Known rows, with every way that one mark hangs from another
{tefer {tilako {nekef bufe} zoki}}: [  4 -23  11   8  -1  35  65  15  22  13  11   8  -1  -1  14  18  11  -7
  -5 -17  -7  11 -28 -23]
{tefer tebup {tofa {nekef bufe}}}: [ -2  -4  -3   6  -7  22  32  -4   9  13   4   6  16   1  26   3   6   3
   5  -2  10  15 -33 -10]
{bufe {zoki {tofa nekef {tefer tilako}}}}: [  4  -3  11  13  -3  31  34  28  -1   6  -2   4   9 -22  20   1   6  34
  23 -34 -15   5 -32 -20]
{bufe nekef {zoki tofa}}: [  5 -14   9   6  -2  19  31  -4  22   5 -11  -9  -6 -21   5 -19   2   9
   6 -30   2  16 -20 -19]
{tefer bilu tofa}: [ -5 -21  -5   1   5  -1  22  -8 -11   5   3   8   7   7  -8   7   4  -4
  15   6   9  13  19   7]
{sabogek {zoki {tofa nekef {tefer tilako}}}}: [  6 -32  24  25   3  26  25  38   2  -4   0   6  12 -24  31   3   7  29
  22 -26 -20   7 -34 -14]
{tefer tebup {tilako {nekef {bufe zoki}}} tofa}: [ -4 -21   2  -2  -1  34  58   3   6  14   7  12  15 -10  26  19   5   6
   6  -6   6  15 -36 -16]
{tofa {nekef bufe} {tefer bilu tebup tilako}}: [ -3  32 -15  14  -2  32  17  13  28   1  -2  29  20 -11  23  52  -3  20
  11  -1  -8   2 -24 -15]
{tebup {tefer bilu}}: [ -6   5 -12   2   5   1   7   2  15   0   0  19  -1  -1  -4  31  -5  -3
   4   1  -5  -1  14   7]
{tebup {tefer tilako}}: [ -5 -14   0  -2  -2   9  12  17   9  -1   6  15  -9  -9  11  33  -3 -11
  -5   0 -14 -11 -17  10]
{nekef {bufe {zoki {tofa {tefer bilu tebup}}}}}: [  4   6 -13  14   6  28  26  -2  22  -1 -19  21  22 -12   8  27  -1  32
  26 -15   3  13 -12 -25]
{tebup {tefer bilu fuvi tilako tofa}}: [-11 -35 -12 -12   6   4  17  -3  -8  12   3  23  -4   6  -8  53   1 -22
   4   9  -6  -3  11  19]
{zoki {tofa nekef {tefer fuvi tebup tilako}}}: [ -1 -11  -3   9   2  21  -4  26  11   0  -9  12  12   2   6  33   2  11
   9 -12 -18  -9 -27  -7]
{sabogek {zoki tofa}}: [  7 -54  21  17   7   5  18  13   4  -4  -5  -3   3 -17  17 -17   6  10
  15 -13  -4  14 -10  -8]
{bufe nekef {zoki {tofa {tefer fuvi tilako}}}}: [  5  -5   3  -2   1  26  12   3   9   6 -16   3  -3 -14  -5  24  -1  13
   4 -29 -11  -1 -24 -15]
{sabogek {zoki {tofa nekef {tefer fuvi}}}}: [  9 -16  14  16   9  14  -3  17  -4   5 -12   1  15  -4  10   2   6  29
  19 -27 -14   5 -15 -14]
{tebup {tefer fuvi tilako}}: [ -6 -14  -7 -13   1   4  -5   6   3   7   0  16 -10   0   0  47  -3 -17
 -11   2 -15 -16  -8  13]
{bilu tefer}: [ -1  -8  -6   0   1   1   8  -5  -8   4  -3   1  -3  11 -16   2   1  17
  -2   4  -2  -8  -4   7]
{tebup {tefer fuvi tilako tofa}}: [ -8 -38  -3 -15   1   4  12   2 -15  12   5  13  -7   7  -2  39   3 -23
  -5   5  -8 -10  -9  19]
{tebup tefer}: [-3  2 -3 -1  1  2  2  7  8  0  1  8 -4  2  2 18 -3 -4 -4 -3 -7 -7 -6  5]
{tilako {nekef bufe} {tefer tebup}}: [  3  16  -4  14  -1  22  31  10  25  -6  -4  14  20   7  12  19   1  25
   8  -5   0  -4 -14 -25]
{sabogek zoki}: [  3 -22  12   6   5   2  -2   4  -8   0   0   4   4 -11  17  -6  -1   6
   4  -1  -3   8  -7  -4]
{zoki tofa}: [  3 -30   9  11   2   2  20   8  12  -4  -5  -7  -1  -6   1 -12   7   4
  12 -11  -1   6  -3  -3]
{nekef {bufe {zoki tofa}}}: [  8 -20   7   7  -3  20  44  -7  17  10 -10  -3   3 -24  20 -11   8  20
  17 -23   7  18 -20 -22]
{tebup {tefer tilako {tofa {nekef bufe}}}}: [ -4 -17   5   4 -10  28  57  10  12  17  12  12   1 -14  34  26   9  -2
   5 -11  -3   7 -41   0]
{zoki {tofa {nekef bufe} tefer}}: [  9  14   8  25  -3  26  35  13  26   3  -9  -2  14 -10  16   3  10  35
  21 -30  -4   9 -30 -22]

Rows
[  7   9   0   0   4  19   2  -7   8   7 -21  -3   2  -4 -16   9   0  19
   6 -33  -5   2 -15 -19] : {bufe nekef {zoki {tofa {tefer fuvi}}}}
[  6 -10  11  21  -7  20  47   6  34   9  -4  -7   6 -19  26 -11  13  18
  16 -25   2  18 -26 -19] : {zoki {tofa {nekef bufe}}}
[  1 -48   6   4 -10  37  82   4 -11  29  12   8  -4   8  13   4  18   5
   2 -12  -4  11 -46  -9] : {bilu {tefer {tilako zoki} {tofa {nekef bufe}}}}
[ -5  42 -24   3   7  11 -28   3   4   4 -11  22  21  17 -10  44  -6  15
   7   1  -9  -5   6  -7] : {tofa nekef {tefer bilu fuvi tebup}}
[  5   7   9  21   0  16  18  23   9  -2  -5  -4  12  -2   4  -6   7  29
  21 -28 -10   3 -18 -13] : {zoki {tofa nekef tefer}}
[ -1  15  -1  -1   9  14  -2  16   1   2  -1   9   9  12 -15  45   1  12
   0  -9 -15 -14  -3  -4] : {tofa {tefer fuvi {tilako nekef}}}
[  1   0   4   0  -9  28  52 -12  -9  27   4  -1  12 -14  30 -14  10  19
  14 -21  12  23 -29 -19] : {tefer {tofa {nekef {bufe zoki}}}}
[ -6 -47   1  -4  -1   7  35   1 -25   9   6   5  -4   8  -8   9   7   5
   3  10  -2  -5 -15  17] : {bilu {tefer tilako tofa}}
[  7   2 -11   0   4  24   4  -7   9   7 -23  13  17   0   3  27   0  25
  12 -16  -1   2 -22 -22] : {nekef {bufe {zoki {tofa {tefer fuvi tebup}}}}}
[ -7 -34  -3  -8  -3  11  27  -3 -25  24   4   3  -3  13  -6  15   9   8
   1   2  -7  -5 -17  13] : {bilu {tefer fuvi tilako {tofa nekef}}}
[ -2  -8  -5  -1   3  19  35  -7  18  18  -4   7  -1   6  -8  41   7  18
  -6  -1  -6  -6 -15  -3] : {bilu {tefer fuvi {tilako {nekef bufe}}}}
[ -3 -20  -7  15   8  15  10  25  18 -15  -8  23  13  -4  -1  40  -2  10
  19   0 -12  -3  -5  -3] : {zoki {tofa {tefer bilu tebup tilako}}}
[  0  23  -3  11   3  30  20  20  28  -5   0  18  19   0  12  48  -2  18
   2  -5  -9  -5 -33 -16] : {tofa {tefer tebup {tilako {nekef bufe}}}}
[ 10 -31   9  14   5  20  29  22  -4  -2  -5   2   3  15 -13  -4  10   7
  12 -26 -12   2 -14 -17] : {tilako {zoki {tofa tefer}}}
[  8 -30  11  12  -2  31  80   8  -6  11   9   7  13  22   3  -4  18  11
  14 -21   2  10 -14 -28] : {tilako {nekef bufe} {tefer tofa} zoki}
[  6  11   8  15   0  26  24  18  -2   7  -7  -2  14 -11  11 -13   6  40
  25 -38  -8   9 -21 -24] : {bufe {zoki {tofa nekef tefer}}}
[  6 -32   4  10  14   8 -22  13  -4  -8 -18  12  17   6   1  21  -2  14
  10  -5 -12  -3 -13  -8] : {sabogek {zoki {tofa {tefer fuvi tebup}}}}
[  3  19   3   4   0  24  41  -6  18  15  -1   1  10 -13  15   2   5  23
   7 -21   6  16 -16 -26] : {tilako {nekef {bufe zoki}}}
[ -7  13 -23  -6   9   9 -27   6   1  -4 -10  31  12  10 -14  67 -10   0
   2  15 -12 -14   7   4] : {tofa {tefer bilu fuvi tebup tilako}}
[  6 -39  24  22   2  14  27  20   9   3  -1  -6   7 -21  30 -26   9  19
  19 -24  -7  19 -22 -14] : {sabogek {zoki {tofa nekef}}}
